(in the rows, 128 means zero)
Known rows, with every way that one mark hangs from another
(pebek (vasap dufi muvizip raguru)): [182 138 110 138 112  83 130 159 122 135 171 112 126 192 138  83 168 114
 118 108 156 121 124 159 109 114 165 139  90 120 121 139 102 110  96 165
 117 168 146 155 133 101 127  99 122 106 164 181 152]
(muvizip zelo): [125 135 123  76 105 123 123 144 164 136 164 121 127 123 167 115 167 157
 156 134 116 107 139  91 145 121 123 141 131 146 114 132 129 142 128 136
 137 133 160  98 137 120 125 135 126 182 137 105 156]
(raguru dugit porab): [169 127 120 134 159 100 143 164 101 124  95 106 146 170 144  68 132 115
 139 150 132  85 112 126 126 100  86 144 105 137 105  92 143 185 113 113
  78 174 247 144 115 142 123 117 128  89 121 143 181]
(dufi raviv): [115 120 130 126 102  82 164 147 180 133 154 131 129 143 152 138 127 124
 149 127 169 118 119  89 136 132 127 150 126 141  85 126 137 145 102 146
 130 149 169  89 117 115 128 124 102 172 133 139 106]
(vimip (vasap muvizip raguru)): [146  94 100 117 108  91 147 174 157 123 152 114 122 210 120 132 166 128
 144  96 157 141 123 150 138 105 111 137 115 112 116 175 131 153  90 120
 140 135 142 119 135 130 122  69 146 184 160 154 136]
(raviv dufi (pebek (vasap muvizip raguru))): [172 116 105 140 133  94 156 191 165 153 126 104 142 139 105  68 140 136
 117  97 174  97  98 192 134 122 145 160 144 130 109 133  75 147  49 141
 202 142 145 160  89 144 104 109 201 154 152 151 102]
(vimip vasap): [143 101 125 107 110 109 146 164 174 126 132 131 116 174 138 139 145 129
 157 115 145 127 124 116 147 100  86 140 130 139 104 153 135 158  99 127
 145 126 135 109 150 136 114  93 148 177 140 128 122]
(muvizip (vasap (dufi (raviv pebek)) vimip)): [142  98  96 136 116 101 143 172 132 106 193 101 114 126 178 116 155 140
 143 158 165  99 124 137  96 113 117 139 106 142 124 111  96 106  93 127
 150 137 159  87 151 115 120  60 133 160 105 155 135]
(mevifi zisefe): [131 140 114  91 122  84 149 136 167 139 128 128 124 117 110 117 151 103
 130 142 123  75 132  90 146 115 117 115 107 146 126 119 117 124 130 120
 116 162 154 116 126  83 132  90 127 143 130 130 110]
(dugit (nodap (porab raguru) vasap)): [173  83 131 149 107 124 162 114 145 176 108 105 139 127 107 122 159 111
 148 131 185  63 123 125 144 113 124 100  96 161 114  92 132 181 116 140
 116 182 159 127 120  71 125 123 139 107 153  61 116]
(dugit (nodap porab vasap)): [163  71 125 141 127 123 155 116 141 164 125 113 136 128 112 112 147 121
 134 134 183  66 120 117 152 119 134  90  90 161  98  87 141 184 113 154
 111 180 174 126 109  62 125 128 135 111 154  73 132]
(raguru (dugit (nodap vasap)) (porab zisefe)): [203 100 126 162 160 108 151 147 115 140  71 106 164 157 142  51 119  98
 137 156 164  64 124 124 128  98 105 135  88 157  99  62 164 198 116  92
  61 186 230 147 101 110 151 105 149  62 149 109 175]
(pebek (vasap raguru)): [171 144 146 113 109  95 125 141 133 153 133 126 131 156 143  87 151 124
 150  95 157 121 132 156 121 132 143 147  98 108 109 127 121 135  94 162
 133 165 163 166 125 137 124  96 134 105 156 126 142]
(dugit nodap): [149 116 125 138  97 108 153 128 151 155 148 127 148 128 149 131 160 136
 108 133 167  74 130 122 135 128 122 120  97 192  83  83 114 171 113 131
 120 157 181 118 118  87 116 118 129 135 145 104 147]
(zelo (muvizip (vasap (raguru dugit porab)))): [146 125 126 125 126  97 114 149 138 119 110 110 147 122 157 127 152 139
 168 132 140 104 129 118 150 172 113 150 109 109 110 115 128 133  99 112
 152 168 220 109 130 176 108  62 106  95 113 120 169]
(vimip (vasap dufi muvizip (raguru dugit))): [174  89 100 132 121  96 156 197 139  99 166  99 117 240 130 110 169 121
 123 120 157 135 105 153 132  86 113 137 125 130 123 167 119 135  95 129
 106 140 145 116 139 122 118  70 172 168 153 192 152]
(nodap dugit (vasap muvizip)): [147  61  68 138 125 100 139 168 125 135 160 106 137 130  88 102 111 107
 144 132 126 118 109  91 164 103 143  88  94 128 136 112 154 190  90 163
 135 176 147 150 134 108 140 130  82 143 148 112 111]
(porab raguru): [149 166 134 130  64 104 148 140 155 157 121 109 126 135 123 157 154 108
 158 123 135 102 134 138 123 103 102 148 127 146 128 133  99 143 108 109
 150 156 132 115 143 144 118 104 120 139 128 115 102]
(raviv dufi pebek): [149 115 115 127 141 114 156 190 182 142 127 113 133 109 114 103 130 143
 116 125 156  88  92 165 153 113 121 148 162 164  98 127  79 154  58 123
 209 127 151 133  87 156  96 121 199 186 123 134  92]
(zisefe porab): [154 140 118 100 132  94 132 148 133 135 155 137 100 114 164 155 134 114
 150 171 128  84 103 138 159 115 120 117 124 166 116 146 115 166 122 107
 162 167 204 118 109 147 111  82 105 129 125 118 133]
(nodap porab vasap): [152  73 126 110 151 130 144 129 134 146 113 109 105 126  85 100 124 106
 174 134 153  92 111 116 166 112 138  92 102 102 129 133 159 169 106 163
 130 181 158 132 115  96 123 125 117 119 138  87 112]
(raguru (dugit nodap) (porab zisefe)): [194 119 125 159 155 104 150 145 111 140  79 111 163 156 150  70 134 107
 137 158 160  61 125 127 124  96  97 149  92 177  94  65 152 193 120  92
  65 168 235 149 105 117 148 103 159  65 143 127 188]
(pebek vasap): [162 150 137 120 103  93 133 137 142 156 124 133 130 143 142  96 135 121
 142 103 146 105 135 122 123 126 134 145 100 126 105 114 114 147 100 157
 146 160 150 150 140 118 125 125 113 100 146 124 135]
(porab (raguru dugit) zisefe): [185 166 142 141  65  96 156 143 143 147  83  99 135 135 117 127 129  98
 171 136 145  99 144 140 127  78 106 171 120 157 136 116 108 146 111  72
 134 148 121 128 129 151 152  76 160  98 141 112 110]
(zisefe (porab raguru)): [163 161 125 112 101  92 139 141 139 150 136 125 105 115 156 176 142  94
 166 166 126  80 108 153 145 104 110 129 134 164 135 149 102 161 125  88
 164 174 183 116 123 162 114  80 110 120 126 104 110]
(zelo (muvizip (vasap dufi raguru vimip))): [146 121 118 129 114  93 116 156 140 115 159 106 135 122 166 151 165 149
 155 137 150 108 130 140 133 168 142 134 109 124 125 128 108  93  97 127
 161 156 184 104 141 162 122  35 131 125 110 144 155]
(pebek (vasap raguru vimip)): [177 132 132 120  98  90 136 149 114 157 152 112 131 166 151  89 155 134
 148 100 168 120 138 185  96 131 157 139  86 103 130 115 113 127  83 168
 140 162 152 167 133 134 144  69 171 123 149 142 137]
(raguru (dugit (nodap vasap)) porab): [189  93 119 158 153 107 157 155 105 141  92  99 163 175 147  47 128 111
 126 150 155  61 113 124 127 111  94 124  86 148  94  54 152 206 114 114
  58 194 252 141 109 106 125 128 134  74 139 114 182]
(dugit (nodap (vasap dufi muvizip vimip))): [167  81  89 162  92 100 163 150 128 150 184  96 151 160 142 108 156 125
  95 144 179  73 122 139 121 124 151  95  76 168 110  82 111 159 104 138
 104 177 153 117 119  46 139 107 140 132 157 134 143]
(vasap dufi muvizip): [150 135  76 147 113  90 145 173 127 109 203 104 118 182 131 131 164 117
  94 149 136 105 109 121 126  96 143 120 100 167 119 151  85 117 113 138
 121 150 143 110 127  72 120 114 101 141 140 203 150]
(dufi (raviv (pebek vasap))): [141 121 131 128 114  74 161 167 178 153 138 119 142 139 149 112 117 134
 144 118 188 105 122  99 122 144 138 162 134 140  83 133 122 137  93 153
 148 149 150 107 114 124 119 130 135 135 152 141  83]
(zisefe (porab (raguru (dugit (nodap vasap))))): [183 135 126 128  96  92 154 149 125 148 122 109 119 133 156 141 136  93
 161 170 143  71 100 156 151  99 108 123 127 163 129 117 110 183 123  85
 143 193 198 113 116 147 111  83 124 101 135  90 122]

Rows
[142 117 124 132 105  72 166 169 170 158 149 111 145 142 155 113 121 139
 144 119 195 109 125 114 111 144 141 160 129 138  94 125 117 131  90 153
 152 148 144 111 117 122 131 113 154 142 147 142  84] | (dufi (raviv (pebek (vasap vimip))))
[135 113 106  87 122 136 103 147 147 100 187 116 108 115 192 101 188 150
 164 162 113  93 136  90 127 107 106 149 122 142 117 127 118 111 129 122
 134 127 167  71 162 115 106 102  99 171 116 115 184] | (muvizip (vasap dufi) zelo)
[160 108 128 148 106 118 163 110 144 172 114 117 136 125 118 146 175 122
 140 133 181  63 129 132 135 108 113 117 101 188 108  99 119 169 122 140
 125 159 163 125 124  79 120 121 150 112 144  83 127] | (dugit (nodap (porab raguru)))
[179 136 121 125 133  97 128 180 146 154 148 107 138 137 144  92 125 146
 125 138 156  88 126 133 121 121 140 147 122 169 105 139  90 119  98 139
 152 151 133 150 118 133 105 113 169 108 147 149 110] | (raviv (pebek (vasap dufi)))
[169 139 132 137 112  88 143 150 155 137 151 134 119 165 160 100 140 111
 143 122 163 107 121 109 114 118 143 147 112 141  98 121 118 115 102 182
 118 160 141 136 139 106 123 127 116 110 146 157 131] | (pebek (vasap (dufi raviv)))
[144 154 111  92 122  75 152 133 161 149 118 130 109 104 120 145 155  75
 153 166 121  65 121 116 149 104 106 114 120 160 141 137 105 133 144  92
 130 177 162 110 127 110 130  64 128 120 129 112  96] | (mevifi (zisefe (porab raguru)))
[133 100 102  80 101 124 113 149 125 122 185  98 122 122 193  91 205 171
 179 133 137 107 153 150 107 130 119 151 105 100 139 118 129 119 109 121
 147 132 184  90 155 138 136  48 144 191 123 104 177] | (muvizip (vasap raguru vimip) zelo)
[169  34  95 138 168 129 142 142 104 148 124 107 114  95  71 117 112  95
 195 146 164 104 118 126 154  76 160  76  93 134 166 119 187 175  96 181
 141 157 116 177 131 119 185  79 174 126 142  84  91] | (nodap dugit (porab zisefe) (vasap vimip))
[180 135 119 135 107  93 140 157 122 143 171 115 117 165 162  96 150 122
 131 130 159 106 128 158  95 113 153 132  95 138 126 114 100 111  94 175
 128 153 133 150 149 104 138  96 164 110 139 161 139] | (pebek (vasap dufi vimip))
[144 126  86 117 134  95 123 159 125 136 166  98 148 187 141  94 192 129
 140 118 136 112 130 153 119 126 140 143  97 105 132 156 148 141 116 126
  98 158 212 128 111 117 145  88 114 152 163 164 183] | (vasap (muvizip zelo) (raguru porab))
[182 119 123 135 158 107 141 184 167 156 109 118 143 133 117  67 135 132
 129 103 169  92  99 193 128 120 138 163 149 133 105 123  98 148  54 140
 187 146 163 170  88 168 102 106 210 152 142 133 106] | (raviv dufi (pebek (vasap (raguru porab))))
[175  57 107 132 169 122 113 158 124 135 137 123 139 121 104  90 113  95
 173 136 137 121 113 136 154 104 149 101  97 120 137 116 197 177  96 153
  99 183 181 182 111 161 156  81 127 144 150  98 120] | (nodap dugit (vasap (raguru (porab zisefe))))
[159  55 107 121 139 123 121 163 129 129 157 118 134 122 100  97 117 112
 160 132 132 126 107 135 164 114 151  95 102 116 136 117 175 170  88 165
 118 183 162 172 120 150 138  93 128 172 144  95 113] | (nodap dugit (vasap raguru))
[173 156 126 117  99  90 148 151 124 141 123 114 109 131 154 157 141  99
 169 168 131  80 103 158 147  97 102 134 136 159 133 136 100 169 120  85
 153 180 196 115 120 162 112  80 121 105 125 104 123] | (zisefe (porab (raguru dugit)))
[163 100 100 129 143 117 114 162 102 100 184 104 115 145 176  97 182 130
 148 151 152 101 128 186  84 113 116 135  83 120 138 115 117 107  94 123
 115 151 207 125 143 137 130  20 139 148 107 155 173] | (muvizip (vasap dufi (raguru porab) vimip))
[185 135 145 117 108  90 135 150 116 148 120 117 135 173 142  66 144 129
 145  99 156 117 128 160 123 124 136 148  98 106 109 112 117 140  90 156
 124 170 177 165 125 140 118  95 147  96 152 130 155] | (pebek (vasap (raguru dugit)))
[166 102 113 141 149 127 139 127 130 152  96 125 111  89  66 173 142  87
 207 141 153 103 124 116 155  56 126 122 118 179 159 141 158 166 115 156
 153 136 110 171 147 144 166  90 151 114 132  84  92] | (nodap dugit (porab raguru zisefe))
[190 138 141 123 120 105 120 154 131 135 159 127 117 171 152  83 158 117
 135 114 154 119 123 160 114 119 155 140 101 128 117 134 113 106 100 171
 110 168 157 165 129 126 120  91 146 113 152 160 149] | (pebek (vasap dufi raguru))
[164  91  96 126 120  98 145 186 154 105 179 111 113 225 132 130 176 119
 132 117 153 137 113 154 130  93 119 134 120 134 121 178 124 122  96 135
 119 135 130 121 141 116 121  65 162 187 156 188 141] | (vimip (vasap dufi muvizip raguru))
[171 147 136 147  60  99 167 145 133 154 107  91 143 153 129 124 153 114
 144 134 154  90 127 145 125  98  94 152 119 162 121  93  92 166 110  96
 117 170 161 115 141 121 116 113 146 108 132 102 127] | (porab (raguru (dugit nodap)))
[151  98 102  86 113 132 109 159 121 100 214 100 111 134 201  90 213 160
 166 154 137 108 139 159  99 118 130 145 109 121 147 128 118  90 113 128
 126 133 171  93 156 127 131  46 155 194 120 134 190] | (muvizip (vasap dufi raguru vimip) zelo)
[151 123  62 158 103  82 162 185 104 120 229  83 119 193 143 133 173 128
  90 155 153 111 118 165  92  97 158 112  90 157 148 135  77 106  98 146
 129 141 131 114 143  68 152  79 148 156 133 222 149] | (vasap dufi muvizip vimip)
[155  26  87 133 171 127 148 147 101 151 140 105 113 113  75 113 124 108
 188 142 160 104 103 125 155  92 151  67  96 124 164 114 177 181  91 200
 139 169 138 171 140 115 161 101 154 141 128  87  95] | (nodap dugit porab (vasap vimip))
[129 107 107  93 114 123 119 146 162  94 186 120 111 115 200 102 181 142
 172 160 133  95 133  75 123 116 109 156 127 141 113 127 127 113 125 129
 126 125 169  60 156 111 114 109  95 180 117 118 173] | (muvizip (vasap (dufi raviv)) zelo)
[162 104 131 141 131 118 152 107 145 157 116 126 138 114 121 136 161 125
 141 140 187  67 134 119 144 108 130 115  93 193  94 101 129 171 121 138
 125 145 162 135 109  72 141 105 153 106 152  92 141] | (dugit (nodap (porab zisefe)))
[185 139 126 143 164  97 139 158 108 125  77 111 144 158 141  70 118 100
 151 155 138  82 122 127 123  91  94 156 101 144 108  94 153 177 114  96
  83 162 220 148 106 144 149  94 139  74 131 140 172] | (raguru dugit (porab zisefe))
[183  84 131 141 123 108 168 139 111 143  98  98 140 149 119  71 130 125
 133 145 172  78 113 122 154 104 115 117  97 155 100  73 134 189 107 124
  98 177 187 129 109  90 126 117 154  84 143  94 153] | (raguru (dugit (nodap (porab zisefe) vasap)))
[135 123 112 137 104  67 166 168 171 157 146 109 146 149 141 115 120 133
 141 114 185 104 123 100 121 141 142 161 125 136  87 135 114 137  92 147
 155 151 145 108 111 116 122 131 124 132 154 149  87] | (dufi (raviv (pebek (vasap muvizip))))
[161  91  95 109 119 106 138 185 161 106 185 110 115 224 148 124 186 132
 142 119 146 135 121 139 133  95 122 138 130 134 126 184 129 121 109 134
 112 128 126 107 145 116 123  76 173 199 161 176 156] | (vimip (vasap dufi (muvizip zelo) raguru))
[167 112 129 129 139  99 136 184 161 114 199 113 120 172 155 117 157 134
 131 146 180 118 104 163 121 124 163 144 131 156 106 167 118  82 102 151
  98 153 160 127  94 133 114  72 178 181 143 191 122] | (vasap (dufi (raviv pebek)) raguru)
[158 102 105 123 127 105 128 159  89 114 146  95 130 144 166  75 168 135
 158 133 153  96 130 184  95 118  98 145  82  95 133  98 123 142  87 105
 128 155 226 123 140 153 128  28 136 132 109 134 177] | (muvizip (vasap (raguru dugit porab) vimip))
